Each row comes from the steps of one path. Every step used is in the known rows, and no mark comes twice. Write the path behind each row, first mark first.
Known rows:
keruko, robir, lorabon, bomar: [-0.45  0.94 -0.94  4.74 -0.61 -2.52  0.89  1.93 -2.15 -1.71  0.84 -0.53
  2.98 -1.74 -2.61 -2.15  0.61 -4.08]
divabem, sizar, robir, lorabon, bomar: [ 0.33 -3.75  3.95  4.73  2.76 -2.54 -2.69  3.54  0.37 -2.35 -0.09  0.35
  1.78 -5.00  1.28 -2.42  1.21 -1.08]
robir, sizar: [ 4.63 -2.56  2.24  0.26  1.40 -0.69  0.65  1.02 -2.10  0.86 -2.89 -1.34
  1.24 -0.67 -0.83 -0.72  2.73 -0.52]
robir, lorabon, bomar, sizar: [ 1.02  1.08  2.59  3.32  2.01 -4.88  2.62  1.95  1.02 -1.31 -0.12  1.53
  1.06 -2.33 -1.41  0.76 -1.68 -0.53]
lorabon, robir, sizar, divabem: [ 2.14 -4.72  2.07  0.06 -0.31  0.37 -0.93 -0.76  2.12 -1.31 -0.16  0.99
  0.86  0.33 -0.86  1.32  0.43  0.48]
bomar, keruko: [ 1.55 -0.10  2.18 -0.85 -1.03 -2.38  1.03  3.17 -1.78  4.15 -6.68 -2.38
 -4.29 -1.46  0.85 -1.08  0.33  1.14]
sizar, divabem: [-0.32 -3.23 -1.06  0.47 -0.01 -1.18  1.29  2.90  1.07  1.34 -3.69 -1.50
 -3.01  2.77  0.23 -0.91  1.19  0.74]
sizar, robir, keruko, bomar: [-0.51 -3.08 -2.56  2.62 -5.55 -0.12  0.86  2.07 -4.65 -0.59 -1.38 -0.51
 -1.82 -2.80  0.44 -3.81  4.41 -3.22]
lorabon, bomar, sizar, robir, keruko: [-1.17 -1.35  1.57  1.62  0.28 -2.79  0.47  2.29 -0.64 -1.67 -0.34  2.01
  0.49 -1.21 -0.71 -0.19  3.41 -2.10]
sizar, robir: [-1.51 -3.39 -0.32  1.57 -1.16  1.60 -2.48  4.14 -2.54  0.76 -2.99 -1.25
 -1.60 -0.50  2.78 -3.43  3.02 -1.36]
lorabon, bomar, keruko, robir: [-1.47  1.46  1.37  2.39 -0.05 -3.47  0.56  3.21 -3.53  1.79 -1.77 -1.16
  0.37 -1.33 -1.69 -0.87  1.74 -3.73]
robir, lorabon, bomar, keruko: [ 1.76  1.76  2.10  3.88 -0.92 -4.83  1.63  2.27 -0.19  0.99 -2.23  1.02
 -1.45 -4.40 -0.82  0.81 -1.92  0.47]
divabem, sizar, robir: [ 0.09 -5.25  3.81  1.27  3.20 -0.24 -3.17  4.18 -0.92  0.16 -3.50 -2.39
  0.02 -2.31  2.69 -4.17  3.46 -0.74]
robir, sizar, divabem: [ 2.89 -4.48  0.23 -0.30  0.60 -2.21  0.89  0.70  0.96 -0.40 -1.44 -0.75
  0.17  1.30 -1.27  0.57  2.00  0.93]
robir, keruko: [ 3.94 -1.05 -0.20 -0.11 -2.26 -0.21  2.61  1.05 -1.73  1.76 -6.21 -1.52
 -2.52 -0.40 -1.41 -2.30  3.57 -0.05]
bomar, keruko, robir, lorabon: [ 0.23  0.75 -0.40 -0.01 -3.51 -4.28  0.98  1.78 -1.18  0.93 -3.38 -2.28
 -1.77 -2.80 -1.68 -2.14 -1.02  0.14]
keruko, robir, sizar, divabem: [ 0.39 -3.98 -1.81 -0.50 -0.38 -2.08  0.12  0.62 -0.65 -1.96  0.42 -2.01
  2.66  2.12 -3.08 -1.34  3.04 -2.01]
bomar, sizar, robir: [-2.30 -2.94  1.55 -0.97  0.95 -1.52 -1.04  3.42 -0.36 -0.29 -2.19 -0.53
 -1.14  0.47  1.90 -2.02  1.74 -0.29]

Which path is each row?
[-2.56 -1.86 -0.67  3.06 -2.41 -4.27  2.00  2.42 -2.46 -2.16  1.99  0.05
 -0.21 -3.32  0.71 -2.25 -0.68 -2.67]
keruko, bomar, sizar, robir, lorabon
[ 0.86 -1.13  1.90  0.80 -3.16 -1.22  3.27 -0.99 -1.56 -0.97 -1.14  0.54
 -0.53 -2.09 -1.66 -0.75  0.70 -2.68]
lorabon, robir, keruko, bomar, sizar
[ 3.46 -2.91  4.01  0.64  0.34  1.55 -1.30 -0.51 -0.73 -0.16 -1.39  0.29
  1.77 -1.59 -0.39  0.08  1.02 -0.95]
lorabon, robir, sizar
[ 1.94 -2.28 -0.06  0.01  0.17 -0.85 -0.24  0.77 -3.43 -0.79 -0.82 -2.79
  3.74  0.23 -2.75 -2.46  3.66 -3.51]
keruko, robir, sizar
[-0.51 -2.71  0.33  0.28 -3.76 -2.48  3.55 -1.18  0.86 -2.00 -0.08  1.18
 -1.44 -0.50 -2.23  0.25  0.15 -1.29]
lorabon, robir, keruko, bomar, sizar, divabem
[ 0.38 -2.65 -0.40 -2.36 -2.09 -4.64  0.40  0.61 -0.31  0.10 -1.87 -2.12
 -0.42  0.04 -2.95 -0.17  1.32  0.38]
bomar, keruko, robir, sizar, divabem
[-0.41  0.56  3.61  2.14  4.29 -3.33  2.22  3.13 -0.87  0.62 -1.42  0.30
  1.12  0.47 -0.73  0.47  1.26 -2.36]
lorabon, bomar, sizar
[-2.90 -1.46  2.65  2.44  2.50 -2.41 -0.76  3.92 -1.01 -1.00  0.58  1.33
  1.11 -0.46  0.86 -0.24  2.11 -2.70]
lorabon, bomar, sizar, robir
[ 0.17 -2.40 -1.84 -0.07 -3.02 -5.17  6.02  0.25 -0.58 -1.01 -1.50 -0.71
 -2.25  0.23 -2.70 -0.57  1.73 -1.15]
robir, keruko, bomar, sizar, divabem
[ 1.62 -0.64 -0.11  0.27 -2.41 -3.95  5.62  0.41 -2.89  0.06 -2.55 -1.21
 -1.44 -1.38 -2.39 -1.80  2.36 -2.47]
robir, keruko, bomar, sizar
[-1.18 -0.76  0.64  4.08 -2.78 -3.03 -1.92  3.27 -0.60 -0.67 -0.44  1.79
 -1.54 -4.98  1.13 -0.63 -0.41  0.10]
sizar, robir, lorabon, bomar, keruko
[-0.73  0.19  0.32 -1.26 -2.01 -2.80  0.37  2.78 -2.90  2.60 -4.68 -3.49
 -1.79 -0.56 -0.90 -2.49  1.39 -1.38]
bomar, keruko, robir
[ 1.01 -4.71  3.34  2.39  1.62 -1.80 -2.74  3.20  0.81 -1.60 -2.25 -1.20
  0.28 -4.45  1.76 -3.78  0.88  0.62]
divabem, sizar, robir, lorabon
[-2.63 -0.34 -1.28  2.37  0.17 -5.70  1.91  1.31  1.88 -3.65  2.65  0.53
  2.59  0.33 -3.65 -0.09 -0.86 -2.19]
keruko, robir, lorabon, bomar, sizar, divabem
